Each row was made from one walk, in order. Every step used is in the known rows, and no mark comes twice. Write each row's walk.
(in the rows, 128 means zero)
Known rows:
bekuzis rivi rarut budug: [112  95 133 116  98 140 104  97 116 122 124  78 111 122 102  76 153 142
 104 153  35  75 108  99 100 137 185 163 116 107 131  93  99 115]
dazi lanefu rarut: [146 162 113 132 141 150 152  98 107  94 133 105 129 144 129 189 123 166
 130 149 120  81 144 120 116 150 160 121 141 123 108 137 159 144]
diro tava: [131 149 143 102 108 134 130 115 136 149 154 134 127 124 115 147  92 124
 117 138 129 139 146 148 130 144 172 115 117 120 116 112 117 129]
bekuzis runan lizof: [104 143 134 110 112 114 138 118 149 133 101  82 148 132 111 124 120 118
 161 119  61 212 139 124 111 134 112 149 148 173 124  85 146 121]
diro fosi runo fekif sinu budug rarut rivi: [138 108  99 132  46 108 122 100 118  92 171 119 177 134 128 173 127 166
 159 145  76 117 148 157 103 133 149 122 129 168 109 189 134 164]
rarut budug sinu: [130 131 129 122 142 138 129  97  75 124 162  91 114 128 111  98 135 138
 105 127  95 114 164 131 128 115 118 160 122 137 116  89 123 127]
diro fosi runo fekif sinu budug: [146 119 109 123  60  94 128  98 150  96 166 128 158 139 145 195 141 162
 161 152 104 120 150 152 111 123 159 105 149 147 118 184 136 156]
budug sinu fekif runo fosi diro: [167 141 114 118  83 136 112 103 147 111 149 125 103 137 117  89 153 107
 150 129  91 145 166 134 135 122  93 128 150  96 115 122 143 144]
runo fosi diro: [152 120 122 108  62 113 149 127 122 129 101 165 158 124 126  79 156  78
 156 152 156 146 134 125 140 119 164 113 135 137 132 160 138 125]
sinu fekif: [172 129 138 155 126 163 114 125 138 139 135 184  93 129 144 127 135 145
 149 129 106 143 134 131 151 123 102 125 160 115 122 155 135 120]
lizof runan bekuzis rivi rarut budug sinu fekif: [133 126 118 163  30 154 109 128 101 180 114 107 133 146 129 108 130 143
 143 138   4 166 133  99 124 109 154 171 106 136 145 111 131 116]
fekif runo fosi diro tava poda: [129 144 156  88  50 104 131  90 141 120 124  92 137 128 132 126 165  63
 156 163 140 112 169 115 114 141 178 100 126  76 136 133 104 146]
lizof runan bekuzis rivi: [115 128 130 151  27 138 121 147 127 187  92  87 175 153 139 150 134 126
 145 139  48 166 124 104 128 110 175 144 105 138 162 123 139 121]
poda tava diro: [141 141 126 130 118 126  85 117 119 190 107 115 148 120  96 108 140  97
 111 132 121 111 159 152 141 121 152 137 136  78 145 144 125 131]
fekif sinu budug rarut rivi: [132 119 133  90  61 112 133 124 148  94 125 117  84 126  97 141 136 163
 112 119  64 143 160 118  98 128 122 146 126 156 126  65 131 132]
budug sinu: [120 136 101 120 134 134 128 112 126 128 161 120 120 137 106  99 119 127
 117 112 104 140 140 138 130 130  97 147 124 125 117 100 142 136]
diro tava poda: [101 146 159 118 109 147 139  77 127 177 166 166 113 129 133 159 110 108
 133 144 143 124 148 132 136 158 181 117 122  95 133 139 103 130]
poda tava diro fosi: [136 141 124 147 101 121  88 103 113 188 120 130 163 122  97 113 136 100
 119 147 116 123 159 168 145 125 166 117 129  98 148 163 140 147]
runo fekif: [155  97 132 156 114 113 123 141 103 117 156 140 149 138 145 130 127 138
 160 130  84 101 123 113 134 119 115 125 134 126  92 167 127 113]
runan bekuzis rivi: [134 120 125 118  49 136 127 133 125 180 120 105 164 142 126  93 147 144
 120 133  51 131 121 107 116 109 161 118 133 131 147 122 142 125]
rarut lanefu: [139 136 130 119 141 126 138 112  98 136 174 131 178 144 119 207 118 135
 114 132 134  68 154 131 122 128 147  93 124 125 110 139 146 123]
poda tava: [161 145 129 127 132 103  95 130 130 157 121 130 154 123 102 109 118 114
 103 130 117 108 151 148 130 124 144 148 128 111 120 113 119 122]
tava diro fosi runo fekif sinu: [118 118 104 132  57 131 115 104 147 147 131 111 165 131 124 162 155 130
 158 151 131 126 149 156 121 123 157  91 155  99 137 226 142 168]
fosi diro tava poda: [132 134 139 115  74 121 141  86 156 155 129 162 112 122 105 186 109 105
 133 135 171 136 163 139 123 140 208 106 125 103 140 159 109 141]
fosi runo fekif sinu: [157 120 100  99  84 100 119 137 177 101 141 101 169 137 134 170 135 156
 146 129 133  91 139 134  89 119 133 131 163 108  88 191 110 137]
lanefu dazi: [141 120 127 147 128 144 155 109 139  97 140 175 144 137 146 141 147 118
 138 150 121 139 123 121 110 140 161 146 144 122 124 142 147 133]
sinu fekif runo fosi diro tava poda: [169 143 164 125  62 146 119  88 149 138 136 159  97 131 148 129 164  90
 173 158 117 130 169 121 141 138 149 103 157  70 129 163 114 137]
runan lizof: [122 150 135 113 109 122 140  94  95 160 105  84 157 130 114  90 123 118
 136 113 108 160 153 137 105 118 116 139 138 180 110 108 148 125]
rivi rarut lanefu: [128 121 100 127 138 115 124 116  96 118 160 154 139 127 106 145 100 143
 118 135 102  78 120 112  94 144 142 118 103 126 101 128 123 118]
fekif runo fosi diro: [147 135 137  93  60  94 124 120 144  91 103  70 144 128 127 109 173  75
 152 154 130 118 157 117 110 124 151 106 127  98 132 126 119 145]
poda tava diro fosi runo fekif: [149 133 106 148  91 113  82 104 117 179 136 116 195 126 110 133 138 109
 140 148 114  98 160 172 136 121 168 122 143  90 130 209 129 150]
budug rarut lanefu: [117 128  81 135 150 127 131 130 113 131 162 108 157 139  90 147  94 134
 118 126 102  96 141 121 113 142 138 121  92 160  92 144 158 125]
tava poda: [ 91 123 149 149 128 144 139  83 117 162 142 163 111 136 151 143 152 107
 148 136 145 110 132 107 135 146 139 130 135  97 148 162 110 129]
lanefu rarut budug sinu fekif runo fosi: [145 149 139 165 149 129 141  97  92 102 148  76 115 151 135  19 167 147
 153 144  47 105 180  99 126 139 133 145 123 115  99 124 131 123]

Write each row's walk:
[149 151 130 135 114 167 148  91  60  92 139 106 158 141 127 186 123 174
 125 146 106  66 146 131 113 152 150 129 138 127 112 136 145 152]	dazi lanefu rarut rivi
[167 172 123 132 139 161 136  73  88  77 158  65  96 147 127 180 142 174
 126 153  78  66 183 119 115 140 137 136 150 103  96 112 150 150]	dazi lanefu rarut budug sinu fekif runo
[122 141 124 171 175 122 150 103  92 111 148  76 119 147 117  47 136 168
 128 126  66 106 170 108 118 139 145 154 107 139 105 118 131 122]	lanefu rarut budug sinu
[145 121 101 132  67  99 127 114 157 103 158 135 180 138 136 170 126 154
 154 152 125 117 138 159 106 126 153 100 146 143 103 207 134 163]	diro fosi runo fekif sinu
[149 116  93 121 113 113 114 128 137 112 155  95 187 135 149 169 133 144
 164 130 133  83 128 136 107 123 134 138 154 113  97 211 108 134]	fosi runo fekif
[168 165 118 144 149 174 145  77  82  98 158 111 100 146 127 170 130 182
 126 149  88  76 170 123 130 138 141 142 152 121  96 125 159 140]	dazi lanefu rarut budug sinu fekif
[111 125 113 149  33 137 115 129  97 176 111  77 151 146 120 109 126 135
 134 139  14 158 129  97 113 112 168 173  91 142 148  95 128 118]	lizof runan bekuzis rivi rarut budug sinu
[141 121  85 125  74  92 131  98 139  98 189 119 177 145 125 212 123 164
 155 151  92  99 159 148 102 130 166  97 130 163  98 195 154 154]	diro fosi runo fekif sinu budug rarut lanefu
[162 102 126 121  85  88 136 133 133  96 172 131 121 149 118 182 129 166
 143 127  45  90 161  99 109 117 127 117 132 145  80 122 148 107]	runo fekif sinu budug rarut lanefu
[152 120  83  90  93  94 123 121 159  96 172  87 168 144 123 213 131 166
 148 128 100  69 161 124  86 123 145 130 147 134  82 177 129 129]	fosi runo fekif sinu budug rarut lanefu
[156 118 107  89  81  95 120 122 170  95 151  99 149 137 143 194 149 164
 155 128 112  95 151 127  94 116 139 138 166 116 102 168 111 131]	fosi runo fekif sinu budug
[147 146 145  79  52  96 126 113 147 103 117  75 146 126 120 120 153  72
 147 159 131 122 166 126 110 132 173 100 123  93 126 118 113 146]	fekif runo fosi diro tava
[173 134 139 118  93 138 120  91  91 112 148 100 103 128 119  85 164 115
 134 142  89 120 186 128 134 107 121 145 143 112 114 110 124 132]	rarut budug sinu fekif runo fosi diro
[136 132 143 103  52 126 156  97 123 161 125 185 148 124 129  97 145  65
 160 163 163 142 147 126 143 137 197 107 132 113 135 165 123 126]	runo fosi diro tava poda
[121 118 100 128 137 125 117 104  78 109 152 121  89 114 100  57 113 144
 111 130  73 114 129 112  99 132 119 173 102 135 104  88 105 123]	rivi rarut budug sinu
[149 130 128 135 144 138 162  96 104 112 182 168 188 151 133 213 135 130
 122 150 128  75 150 126 106 138 174 109 138 119 108 148 161 126]	rarut lanefu dazi
[134 132 120  82  89  96 143 121 170 101 144 117  87 138  94 182 132 161
 107 124  78 124 171 110  98 126 138 123 127 152 114  71 152 122]	fekif sinu budug rarut lanefu
[118 118 111 122  51 127 114  89 140 138 142 108 142 132 133 187 170 137
 166 150 110 130 160 149 126 120 163  98 158 105 152 204 144 161]	tava diro fosi runo fekif sinu budug
[150 107  98  97  66 109 114 125 139  90 155  85 166 132 125 170 135 168
 151 123  85  91 149 131  86 125 128 153 145 135  96 172 109 138]	fosi runo fekif sinu budug rarut rivi
[143 120 104 141 134 142 110 104  84 114 155 148  71 114 109  55 117 152
 120 130  63 121 132 114 111 130 107 171 117 128 102 103 109 120]	rivi rarut budug sinu fekif
[114 109 103 145 107 149 119 135  79 122 135 103 155 120  95  81 100 135
 125 118  81 126 124 133 114 145 111 157  89 166 113 136 126 140]	budug rarut rivi
[146 165 111 127 148 155 153  79  73  90 156  82 122 145 118 171 127 172
 114 149 100  69 167 122 116 141 153 143 137 128  99 111 156 143]	dazi lanefu rarut budug sinu
[128 128 119  88  81  97 138 129 186  97 120 118  60 129  98 142 136 157
 115 123  76 153 157 108 101 126 128 141 128 153 123  64 142 126]	fekif sinu budug rarut
[150 149 133 116  76 149 122  75 146 140 170 148  93 139 121 106 145  94
 155 137 100 141 175 133 139 139 121 123 148  73 119 133 128 145]	budug sinu fekif runo fosi diro tava poda
[186 136 147 127  71 134 110 117 151 108 115 136 106 129 143 109 171 101
 168 149 108 134 158 122 136 120 122 108 160  90 125 153 128 135]	sinu fekif runo fosi diro
[169 172 128 124 123 163 146  74  76  83 155  79 118 149 136 140 159 150
 141 167  77  71 178 113 125 140 141 134 154 107  94 118 155 142]	dazi lanefu rarut budug sinu fekif runo fosi
[140 130 148  78  76  98 142 120 179  99 122 129  68 131 118 171 154 158
 114 126  96 143 161 115 107 117 133 129 150 132 137  60 132 124]	fekif sinu budug
[152 146 119 130 120 147 104 105 145 112 165 108  87 141 120 111 139 134
 136 116  74 135 160 135 131 127  71 138 147  90 113 105 137 145]	budug sinu fekif runo
[ 97 131  96 136  88 149 112  90 128 162 129 103 167 126 126 156 155 113
 155 152 153 137 143 166 133 131 166  98 144 105 163 223 142 171]	tava diro fosi runo
[147 116  83  96  86  95 118 129 174  92 150  88 142 136 127 172 135 161
 156 125  96 102 148 123  89 123 136 147 149 133  92 172 121 132]	fosi runo fekif sinu budug rarut
[167  98 126 130  87  95 151 123 138  81 178 155 129 153 127 189 139 161
 149 138  40  93 158  96 100 123 145 126 139 141  78 130 158 110]	runo fekif sinu budug rarut lanefu dazi
